What can hang from each mark:
C: F G Q Y
F: A S
Q: P
G: C
S: F Q
Y: S
A: F Q

Known rows, with every way that one mark hangs from another:
A(F): [.06 -.03 .00 .06 -.17 -.14 -.30 -.17 .07 .11 .00 .20 -.08 .04 -.19 -.12 .24 -.15 .03]
Y(S(Q)): [-.21 .02 -.06 .10 -.10 -.01 -.27 -.17 .15 .05 .13 .02 -.02 -.03 -.21 -.07 .14 -.46 .23]
A(F Q(P)): [-.11 .06 .03 .07 -.09 -.11 -.28 -.02 .22 .16 -.04 .22 -.20 -.05 -.23 -.05 .20 -.22 -.02]
A(Q): [-.14 .05 .11 .13 -.11 -.08 -.27 -.07 .02 .06 .04 .18 -.09 .02 -.22 -.08 .22 -.33 -.01]
F(A(Q) S): [-.09 .02 -.03 .21 -.04 -.10 -.35 -.05 .12 .02 -.01 .24 -.28 .08 -.34 -.07 .22 -.36 .01]
S(F(A) Q(P)): [-.21 -.02 -.36 .27 .11 -.05 -.39 -.15 .21 .11 .22 .07 -.22 .03 -.08 -.07 .11 -.54 .02]
Q(P): [-.19 -.02 -.09 .10 .01 -.18 -.32 -.07 .17 .18 .14 .01 -.02 -.05 -.21 -.15 .14 -.25 .12]
F(A): [-.07 -.05 -.22 .17 -.07 -.15 -.35 -.21 .00 .11 .10 .03 -.05 -.01 -.18 -.15 .18 -.29 .02]
F(S(Q(P))): [-.19 .05 -.05 .15 .04 -.12 -.32 -.09 .31 .15 .20 .14 -.18 .08 -.24 -.11 .08 -.40 .21]
G(C(F(A))): [-.08 -.27 -.22 .06 -.04 -.03 -.29 -.14 .09 .10 -.05 -.02 .07 -.08 -.26 .02 .19 -.30 -.07]
A(F(S) Q(P)): [-.10 .04 .09 .08 -.06 -.13 -.30 .03 .35 .09 -.10 .33 -.33 .04 -.34 -.03 .20 -.22 .07]
S(Q): [-.10 .03 -.02 .11 -.08 -.09 -.29 -.20 .07 .16 .25 .10 -.05 .04 -.13 -.14 .15 -.41 .10]
C(Q(P) Y): [-.23 .09 .05 .02 -.02 -.23 -.29 -.15 .18 .14 .25 -.05 -.03 -.11 -.41 -.10 .05 -.37 .09]
F(A(Q(P)) S): [-.23 .04 -.13 .20 .04 -.14 -.36 .00 .27 .09 .00 .18 -.32 .01 -.35 -.08 .16 -.38 .03]
A(F(S)): [.09 -.03 .10 .07 -.13 -.14 -.32 -.13 .18 .05 -.06 .30 -.19 .13 -.30 -.08 .22 -.14 .13]
G(C): [-.07 -.13 .02 .07 -.13 -.12 -.29 -.08 .10 .16 .05 .06 .16 -.05 -.24 -.11 .14 -.22 .03]
Y(S): [-.20 -.03 -.02 .08 -.11 -.08 -.27 -.10 .10 .01 -.01 .00 .04 -.06 -.29 -.08 .22 -.30 .22]
C(G Y): [-.13 -.06 -.03 .12 -.09 -.15 -.27 -.13 .12 .13 .02 -.03 .21 .03 -.24 -.19 .27 -.22 .17]
Y(S(F(A) Q(P))): [-.33 -.04 -.38 .25 .09 .02 -.37 -.13 .29 .01 .12 .01 -.19 -.03 -.18 .00 .11 -.63 .16]
Y(S(F Q)): [-.24 -.02 -.05 .17 -.02 .08 -.30 -.13 .20 -.09 .10 .11 -.09 .08 -.16 .02 .18 -.57 .21]
S(F): [-.08 -.06 .00 .18 .00 -.06 -.33 -.10 .06 -.04 .05 .16 -.05 .11 -.14 -.05 .25 -.35 .06]
G(C(Y)): [-.11 -.09 .02 -.02 -.17 -.24 -.26 -.07 .17 .15 .12 -.02 .25 -.09 -.42 -.14 .10 -.21 .16]

Rows:
[-.22 -.03 -.03 .26 .04 -.01 -.28 -.18 .12 .17 .00 .03 -.01 -.05 -.13 -.12 .18 -.36 -.08] : C(G Q(P))
[-.24 .00 -.21 .27 .09 -.04 -.38 -.01 .21 .03 .02 .14 -.28 .00 -.20 -.01 .18 -.47 -.07] : S(F(A(Q(P))))
[-.25 -.11 -.07 .18 -.03 .00 -.28 -.06 .26 -.10 -.12 -.02 .15 .05 -.29 -.06 .31 -.38 .29] : C(G Y(S(F)))
[-.11 -.17 -.08 -.04 -.08 -.06 -.24 -.23 .13 .07 .08 -.07 .09 -.12 -.48 .09 .09 -.45 -.08] : G(C(F(A) Q Y))
[-.07 .03 -.06 .09 -.03 -.10 -.33 -.11 .36 .18 .11 .25 -.27 .08 -.23 -.09 .11 -.29 .16] : A(F(S(Q(P))))
[-.13 -.08 -.04 .09 .03 .01 -.30 -.06 .16 -.05 -.10 .22 -.29 .08 -.36 .10 .26 -.43 -.01] : C(F(A(Q) S))
[-.07 -.22 -.18 .09 .00 .05 -.29 -.15 .25 .09 .05 .11 -.09 .04 -.29 .05 .12 -.48 .03] : G(C(F(A S(Q))))
[-.18 .04 -.27 .20 .06 -.15 -.39 -.16 .28 .18 .21 .08 -.26 .04 -.25 -.12 .07 -.43 .13] : F(A S(Q(P)))
[-.34 .03 -.16 .10 .00 -.04 -.28 -.09 .28 .14 .15 -.04 -.05 -.08 -.23 -.07 .08 -.45 .27] : Y(S(Q(P)))
[-.07 -.16 -.14 .11 .05 -.05 -.32 -.16 .14 -.03 -.03 .12 -.18 .09 -.31 .05 .24 -.33 .06] : C(F(A S))
[-.19 -.10 .01 -.04 -.19 -.16 -.24 -.03 .25 .07 .02 -.10 .28 -.13 -.50 -.07 .11 -.27 .29] : G(C(Y(S)))
[-.11 -.20 .03 -.13 -.09 -.11 -.22 -.07 .21 .11 .05 -.05 .24 -.07 -.42 .04 .16 -.27 .13] : G(C(F Y))
[-.05 -.19 .19 .02 -.02 .05 -.23 -.13 .18 -.03 -.03 .16 -.06 .01 -.37 .15 .15 -.41 -.04] : G(C(F(S) Q))
[-.10 -.21 .12 -.01 -.05 .06 -.22 -.16 .06 .04 .00 .06 .07 -.09 -.30 .12 .15 -.41 -.14] : G(C(F Q))
[-.12 -.01 -.10 .27 .00 -.03 -.36 -.07 .06 -.06 .01 .22 -.23 .07 -.19 -.01 .25 -.48 -.11] : S(F(A(Q)))
[.05 .03 .05 .08 -.13 -.08 -.30 -.18 .23 .10 .08 .31 -.24 .15 -.22 -.09 .17 -.30 .15] : A(F(S(Q)))
[-.09 -.15 .20 -.09 -.04 -.05 -.24 -.10 .28 -.01 .04 .09 .02 .00 -.57 .13 .09 -.42 .08] : G(C(F(S) Q Y))
[-.13 -.05 -.15 .01 .02 -.09 -.31 -.21 .27 .05 .19 .04 -.14 .08 -.39 .04 .14 -.52 .22] : C(F(A S(Q)) Y)
[-.07 .02 -.19 .20 -.04 -.10 -.36 -.22 .14 .11 .16 .16 -.22 .10 -.23 -.13 .12 -.44 .11] : F(A S(Q))
[-.34 -.02 -.23 .24 .06 .02 -.35 .02 .28 -.07 -.08 .08 -.27 -.05 -.29 .03 .18 -.52 .08] : Y(S(F(A(Q(P)))))
[-.11 -.20 -.04 .08 -.02 .03 -.28 .01 .24 .00 -.17 .20 -.14 -.01 -.40 .11 .20 -.39 -.06] : G(C(F(A(Q) S)))
[-.35 -.04 -.12 -.05 -.11 -.15 -.26 -.03 .43 .21 .18 -.14 .19 -.17 -.44 -.07 -.02 -.42 .33] : G(C(Y(S(Q(P)))))
[-.29 -.12 -.11 .03 -.03 .10 -.20 -.16 .28 .03 -.02 -.11 .15 -.01 -.28 .04 .25 -.48 .32] : C(F G Y(S(Q)))
[-.23 -.23 -.22 -.08 -.10 -.07 -.25 -.08 .27 .03 -.05 -.17 .19 -.16 -.52 .06 .16 -.36 .20] : G(C(F(A) Y(S)))
[-.10 -.05 -.25 .25 .02 .00 -.38 -.22 .07 .04 .19 .13 -.18 .11 -.08 -.06 .16 -.56 -.01] : S(F(A) Q)
[-.31 -.16 -.28 .22 .12 .07 -.26 -.05 .20 .12 -.17 .01 -.11 -.07 -.15 .03 .32 -.38 -.12] : C(F(A(Q(P))) G)
